In the rows, 128 means zero.
Known rows, with every step that occurs:
Y, Q: [109 111 132 125 110 103 121 147 173 110 162 130 160  86 139 140 171 116]
K, Z, Q, U: [141  90 150 142 110 107 125 163 171  91 164 108 149  87 137 164 157 158]
Y, Q, W, U: [121 113  95 118 122 108 145 171 199 118 171 161 125  99 133 135 139 134]
Z, K, Q, W: [148 109 112 111 151 134 143 163 163 127 184 157 146  80 179 155 141 166]
W, U, Y, Q, Z: [123 115 124 152 138  80 121 164 206 110 162 131 142  85 138 133 176 133]
K, Z, Q, W: [156 110 115 136 147 128 148 162 171 126 156 135 139  83 146 142 145 189]
K, Q: [131 105 120 131 132 121 104 135 144 107 165 122 162  83 188 148 165 132]
Z, K, Q, U: [133  88 147 118 114 112 121 160 165  92 192 128 157  88 172 177 153 134]
W, U, Y, Q: [107 108 100 116 101  72 112 150 208 110 155 111 138  90 129 124 166 107]
Z, U: [121 102 107 149 166 115 132 153 161 107 200 132 182  98 154 140 151 129]
U, Z, K, Q, W: [159 109 123  98 171 116 136 160 173 131 177 150 146  83 176 152 139 157]
Q, W, U: [127 111  98 130 132 123 147 168 184 118 183 159 137 103 145 138 135 158]
Q, W, U, Z: [145 108 127 108 167  90 128 157 195 125 166 143 145 104 141 128 139 143]
U, Y, Q, W: [125 113 117 110 112 108 141 167 205 147 156 115 139  80 140 130 160 147]
U, Y: [116 105 122 136 110 100 115 142 179 122 162  86 170  87 153 133 169 153]
K, Z, U, Y, Q: [117 108  96 117 132  75 117 151 196 113 163 100 143  82 118 120 173  93]
U, Z, K: [143 106 148 111 179  93 126 144 164 100 190 152 181  95 144 155 147 149]
W, U, Z, Q: [146  98 122 138 167  71 105 145 194  93 146 127 159 100 153 142 138 159]
U, Z, Q, W: [158 105 136 127 166 108 136 162 192 136 151 128 155  86 162 146 141 189]
Y, Q, Z: [127 116 150 157 147 106 129 160 176 113 170 146 159  81 145 145 180 142]

Rows:
[127 108 116 161 183 100 134 168 183 108 195 146 165  91 146 140 165 119]
Y, Q, Z, U
[148 107 124 101 183  88 140 160 187 104 194 173 154 102 137 148 129 151]
Q, W, U, Z, K
[134 106 120 174 193 113 137 165 169 108 204 144 178  94 158 144 159 141]
Q, Z, U
[131 112 138 136 161  89 134 162 187  99 189 153 162  83 139 155 164 152]
U, Y, Q, Z, K
[136 105 115 120 149 114 113 140 144  94 185 146 164  83 182 160 152 139]
Z, K, Q
[130 102  88 132 121  89 127 162 214 122 157 108 136  94 149 130 141 169]
Z, Q, W, U, Y
[133 106  97 141 173 115 134 150 151 101 196 133 161  95 130 130 157 117]
K, Z, U
[128 102 109 159 165  91 124 159 194 118 186 100 171  90 154 131 168 144]
Q, Z, U, Y
[141 104 110 165 197 110 124 160 166 106 197 142 166  87 179 144 160 129]
K, Q, Z, U
[139  96 165  96 152  79 125 158 188  95 188 143 166  93 131 162 151 125]
Y, Q, U, Z, K
[146 106 122 140 140 129 145 166 180 131 160 134 156  86 164 150 140 198]
Z, Q, W
[123 106  92 126 116  97 132 162 206 128 168 112 138  96 144 127 148 157]
Q, W, U, Y
[128 104  91 134 151  91 123 148 178 114 180  91 157  87 132 120 165 123]
K, Z, U, Y
[113  94 160 121  82 104 126 166 187 106 173 113 154  88 135 161 169 116]
Y, Q, U
[140  93 179 115 138  89 114 153 181 115 168 105 171  96 145 151 160 132]
Q, U, Z
[136 107  92 140 139 111 141 168 195 110 166 155 134 101 150 142 127 176]
Z, Q, W, U
[110 104 102 122 127  76 117 151 203 116 167  99 157  86 134 125 169 100]
Z, U, Y, Q
[126 110 102 111 134 102 145 172 211 144 169 117 140  82 141 128 155 133]
Z, U, Y, Q, W
[150  99 145 140 166  82 103 139 179 103 143 113 176  91 161 145 149 167]
U, Z, Q
[128  89 149 127  98 118 112 156 164 103 177 108 153  85 176 165 162 129]
K, Q, U
[114 103  97 135 111  86 114 148 194 110 167 105 149 100 143 127 156 141]
W, U, Y
[131 104  80 111 132  90 127 161 204 116 176 125 131  93 157 135 140 150]
Z, K, Q, W, U, Y
[143 110 124 101 161  77 124 159 206 125 157 145 137 100 132 126 143 123]
Y, Q, W, U, Z
